Every row comes from one small tree of marks. Brackets hold a mark, then the marks that hang from it, in alphabetical order. Every link used is in the known rows. Which tree was each row made from?
Known rows
(vagek (pasa gofibud (roro (gotim fubov)))): [ -8.4  -3.6   0.5 -30.6  -7.7   4.2   6.4 -51.9  -3.0   6.7   4.7 -13.0
   0.4 -15.5 -18.6  14.9  -9.4 -15.0   2.5  13.2  11.8]
(roro (gotim fubov lererek) (pasa gofibud)): [  0.3 -11.3  -0.6 -24.6   0.1 -18.8   3.5 -28.2   3.5  29.6 -16.1 -27.9
  -5.8  -8.3  -3.3  -3.5 -15.9  -3.5  -1.2  -7.6  17.6]
(roro (gotim fubov vagek) (pasa vovun)): [  7.3 -13.8 -15.4 -27.1  -4.5 -31.7 -12.6  -8.0   0.8  26.5  11.3   3.3
   9.0 -16.6   1.1  -2.7 -12.4  -6.8   0.4   6.2   4.3]
(gotim fubov (vagek (pasa gofibud))): [  5.6  -2.2 -15.2  -4.2   8.0  -7.4  -1.8 -45.4 -23.4  11.5 -11.2 -13.6
  14.7  -8.2 -13.5  27.0 -17.8  -9.7  16.4  -6.7   5.4]
(roro (pasa vagek vovun)): [ 13.7   8.7 -23.3 -23.1  -4.2 -24.4   3.0  11.5  -2.3  27.0   6.4  -6.2
  10.8  11.1  17.4 -26.3  -9.0  18.4   8.9  -3.6   0.4]
(vovun (pasa (vagek (gotim fubov)))): [ 17.0  10.9  -4.4 -10.5  -2.5 -20.1  -3.4   3.5  -2.5   3.8 -11.1 -12.0
  19.6  21.4  -9.2 -18.7  -5.0  -6.7  11.0 -13.8   1.3]
(roro gotim): [  7.9   8.7  -7.9 -41.2 -15.8  -1.7  -8.8   4.7  -6.0  -2.9 -15.9  -7.2
  -7.4 -10.9   5.2   1.8 -10.1  23.5  -1.7 -12.4  12.6]
(vovun (pasa (roro (gotim fubov)) vagek)): [  7.5   0.3   1.2 -33.7  -6.4 -12.3   0.0 -18.0   9.5  -4.4   6.7   0.4
  14.0 -15.7  -5.9 -15.7 -13.0 -11.1   4.8  21.0   2.0]
(vovun (pasa roro)): [ -0.9  21.3  -2.1 -29.6  -9.7 -14.6  -1.5  11.2  -3.2  -6.9   8.1   6.6
   8.3 -11.6   9.2   9.5  -5.5   2.5   8.1   5.1  13.3]
(vagek (gotim fubov)): [  7.2  -2.7  -8.3 -15.4  -9.2 -15.2  -7.4  -0.3  -3.2   9.6 -13.4 -14.8
   0.7  23.2 -13.1   7.5   0.4   8.7  -0.3 -20.5  11.0]
(gofibud (pasa roro (vagek (gotim fubov lererek)))): [ 15.3 -23.7   7.4  -6.7   0.9   4.1 -10.0 -38.9  10.2  -2.1  -1.7 -23.2
   2.0  20.5 -19.8 -11.5  -0.1 -18.5   6.8  -1.8  10.6]
(gofibud (pasa vagek)): [  8.4  -1.9 -12.1 -18.8  -6.2   1.2 -10.4  -7.6 -13.0  -7.3 -15.0 -13.6
   7.9  -2.2   0.6  -9.4 -14.6  20.3  21.5  -5.9   9.7]
(pasa gofibud (vagek (gotim roro)) vovun): [  3.1  16.9 -12.6  -8.6 -11.7   7.3  -1.1 -21.1  17.5  25.9   2.5 -32.9
  12.1  45.0   3.5 -27.1   4.7   1.7   0.6 -21.1 -16.0]
(vagek gotim (pasa gofibud)): [  5.5  23.1  -4.4 -14.3  -7.3   0.7  -1.3 -18.9 -22.4   8.8 -17.8 -22.5
   1.8  26.0 -13.3   7.1   3.6  -1.9  10.9 -27.5  10.6]
(vagek gotim): [ 12.0  13.6  -6.0 -21.5 -13.5  -8.9 -11.4  12.3 -10.7   2.6 -17.5 -10.8
  -4.8  28.4  -3.9   3.8   3.8  16.6   0.6 -26.2  11.9]
(pasa vovun): [  1.3  17.3 -22.4 -26.4 -13.2  -2.7   0.7  21.0  -7.1  12.0   9.8 -11.6
   5.8  -0.3  21.9  -2.3  -6.8  20.6  -2.4 -25.1   4.3]
(gofibud (pasa (roro (gotim vagek)) vovun)): [ -3.3  -6.3  -5.1 -34.2 -14.7   9.5 -24.6 -19.1  -3.3 -10.7  27.9   6.4
   7.0 -23.4   1.9   4.4  -3.9 -13.2   5.5  12.1   2.4]
(vovun (pasa gofibud (roro gotim) vagek)): [ -1.2  22.9   1.0 -32.8  -9.0   4.3   1.0 -23.7  -1.5  -4.7   1.2  -9.1
  12.9  -5.8   4.3 -19.1 -10.5  -5.8  10.1  11.2  -3.4]
(lererek (gotim fubov roro vagek)): [ 11.9 -18.7  -2.7 -18.5  -9.3 -27.7 -32.0 -21.6  17.1  15.1  -4.1  -4.1
   7.1 -11.0  -9.4  13.5 -15.5   9.9   0.5  -8.4   6.6]
(roro gotim pasa): [  7.1   3.0  -5.2 -42.1 -13.8 -29.3 -10.5   7.9  -3.4  12.7 -15.1   1.4
  -9.1  -9.4   2.2  -2.7  -8.9  19.3   3.5   2.7  20.0]
(lererek (gotim fubov roro)): [  1.2 -12.7  -1.0 -25.8 -16.8 -24.5 -19.5  -8.0  22.3  17.5  -3.6 -13.3
   2.3  -6.8  -5.7   3.3 -12.5  19.4  -4.2 -13.5  12.5]
(lererek (gotim fubov (roro pasa))): [ -0.5 -19.0   3.0 -27.7 -13.5 -52.7 -20.3  -5.4  26.3  34.5  -3.0  -4.7
   1.2  -7.3  -8.8  -1.7 -10.2  14.6   1.7   1.9  19.2]

Which tree is each row?
[ -4.4 -30.7   1.9 -26.6  -8.0  -1.3 -25.5 -42.7   0.0 -12.7   7.3   5.0
   3.7 -28.3 -21.0  19.2 -13.0 -14.1  10.2  26.2  12.2]	(gofibud (pasa (roro (gotim fubov vagek))))
[ 24.8  11.1 -12.0  -7.0  11.7   7.1  -1.0 -40.2 -23.1   6.6 -19.7 -21.1
   3.8  -5.4   2.3  19.1 -13.9  -9.5  11.3 -26.8   9.5]	(gotim lererek (vagek (pasa gofibud)))
[ 17.0   1.1   3.1 -40.1 -10.1   7.5  -3.8 -15.9   9.2  -5.8  -4.6  -8.8
 -15.4 -10.4   6.0   2.7  -5.6   4.2 -12.2  -4.9  15.6]	(pasa (roro (gotim lererek)))
[ 21.4  -1.3   5.1 -29.2   1.3  -4.3   5.1 -24.1  16.5  -4.2   3.0  -9.7
   8.3 -17.2   1.1 -19.3 -13.7 -19.7  -2.0   6.6   6.7]	(vovun (pasa (roro (gotim fubov lererek)) vagek))
[ 11.5  -5.1  -1.7 -33.0  -8.7  23.1  -5.4 -23.8  11.7  -6.3  20.4 -17.7
   2.2 -14.0  10.6 -28.7  -6.4 -10.9  -0.4  -3.1   3.9]	(gofibud (pasa (roro (gotim lererek)) vagek vovun))
[  5.2   0.8  -5.2 -13.1 -10.6 -13.6  -0.8 -14.8  21.2  23.5  12.0 -15.4
  10.8  17.1 -14.0   0.6   7.3 -19.0  -2.6 -14.3   5.1]	(vagek (gotim fubov roro) (pasa vovun))
[ 10.1 -15.4   2.0 -34.0  -6.3   1.0   0.1 -27.1  14.9   1.5   0.3 -13.1
 -10.6 -15.0  -2.7   6.5 -10.7  -4.3 -14.1   0.7  16.0]	(pasa (roro (gotim fubov lererek)))
[  5.3  -9.5  -5.9 -33.7  -8.5   7.1   5.7 -17.3  18.5  11.1  23.8 -17.1
  -3.0 -14.5   9.2  -6.6  -6.8 -12.4 -20.1  -6.5   6.8]	(pasa (roro (gotim fubov lererek)) vovun)
[-13.4  14.9 -19.6 -21.3  -9.1 -19.8   6.1   5.1 -11.1  35.2   9.0 -17.6
   7.3   6.9  17.5  -6.6  -7.4  13.2   7.3 -12.3   4.6]	(roro (pasa gofibud vovun))
[ 19.3  -9.8  -8.9 -28.6  -3.2  11.4   8.0 -30.0  20.9  10.8  20.3 -20.6
   3.6  -4.5   7.9 -24.9 -11.1 -12.0 -14.3  -3.0  -3.1]	(pasa (roro (gotim fubov lererek)) vagek vovun)
[-12.7 -15.3 -16.3  -5.3   0.7 -31.6  -6.1 -32.5  17.3  45.1  12.4 -13.4
  18.1   2.0   1.7   7.3 -10.0  -9.0   8.2  10.3  -3.7]	(gotim fubov (roro (pasa gofibud vovun)) vagek)
[ -1.0  -2.6   1.3 -38.5 -13.4  17.6  -7.8 -11.2   7.8  -4.3  23.3 -14.1
  -3.7 -22.8  10.3 -10.4  -3.5 -12.6  -4.7  -7.9  14.9]	(gofibud (pasa (roro (gotim lererek)) vovun))
[ 14.3 -16.5  -1.2 -32.0  -2.1 -29.1  -1.8 -10.8   8.1  21.5 -15.1 -13.6
  -8.7 -14.2  -2.1  -3.9 -14.1   0.4  -5.5  -4.9  25.4]	(roro (gotim fubov lererek) pasa)
[ -2.6  -1.3 -12.5 -22.1  -9.4  10.0  -5.0 -12.0  -0.1  -2.0  25.4  -7.9
  13.4  -1.0   9.2 -16.9  -6.4   3.8  12.6   7.2  -1.3]	(gofibud (pasa roro vagek vovun))
[ -4.4  13.7   1.1 -37.6 -11.9   9.1   2.0 -40.3 -10.0  -1.5   0.0  -8.3
  -3.9 -11.3  -8.9  11.5  -5.9  -5.7   3.5   7.1  11.8]	(vagek (pasa gofibud (roro gotim)))
[ 18.8  10.8  -7.4 -28.4  -8.3  -9.2 -22.5 -13.6 -10.1   5.3  32.8  10.4
  10.2 -13.5   3.0   6.9  -3.6  -9.7   3.4 -12.8   1.7]	(lererek (gotim (vagek (pasa roro vovun))))
[ 12.6  18.2   2.3 -39.9 -11.2  -4.9  -4.1  -6.4   4.4 -12.2   2.8   5.2
   8.5 -11.6   4.3 -17.9  -8.7  -1.5   6.3  14.6   3.5]	(vovun (pasa (roro gotim) vagek))
[ -5.2  15.4  -5.9 -22.9  -6.2   4.4   7.1 -34.9 -14.9   3.3   1.9  -9.6
   1.6  -0.5  -4.1  19.8  -5.4  -0.5   9.8   3.8  11.9]	(vagek (pasa gofibud roro))
[  3.9   2.1  -5.9 -18.6  -9.4  -7.6   3.7 -16.1   2.4  13.2  27.3  -5.7
   7.3  16.8 -15.3   4.6   8.8 -23.5  -3.6  -5.3   6.6]	(vagek (gotim fubov) (pasa roro vovun))
[  6.6  -2.7 -16.2 -17.6  -5.7 -34.5 -15.2  -3.1  17.0  30.2   9.6   6.0
   9.2   0.0  11.5   3.6  -3.8   4.3   7.0   8.7   1.6]	(gotim (roro (pasa vovun)) vagek)
[ 31.7 -12.8  -1.8  -7.0   6.8 -30.8  -1.7 -15.7   6.9  26.3 -20.7 -20.1
  -0.7  33.0 -10.7 -21.5  -4.8  -4.1   3.0 -13.1  11.5]	(roro (pasa (vagek (gotim fubov lererek))))
[ 15.6   0.2  -0.3 -12.9  -6.0  15.5  -7.9 -17.0   6.5  -0.3  18.7 -22.2
   5.2  25.0   1.5 -26.7   7.3 -18.1   2.0 -16.3   1.9]	(gofibud (pasa roro (vagek (gotim lererek)) vovun))
[ 14.7  -4.9  -0.5 -22.1  -3.1 -32.3  -3.7  -5.5  23.3  25.2 -17.9 -11.3
  -8.8   2.1   9.6   2.2  -4.2  11.8   0.3  -2.4  22.6]	(gotim lererek (roro pasa))
[  0.6  18.2 -12.2 -13.3 -10.3  12.8   1.8 -21.2  -0.8  15.7  18.3 -23.6
  10.0  44.2   4.0 -21.1   5.0  -2.8  -0.1 -12.5 -15.1]	(pasa gofibud roro (vagek gotim) vovun)
[  1.1  14.4 -16.1 -14.4  -0.5   8.3   0.6 -38.7 -17.2  10.2  25.6  -5.1
  13.8  -2.2   5.0  18.1  -5.9 -17.3   9.0   0.7  -3.9]	(gotim (vagek (pasa gofibud roro vovun)))
[  6.6 -16.1  -1.1 -18.9   2.5   9.1  -6.7 -59.6   4.4   7.2  -2.5 -18.8
  -2.9 -11.5  -5.9  16.7 -13.9 -19.2  -7.0   3.5   4.4]	(pasa gofibud (roro (gotim fubov lererek vagek)))
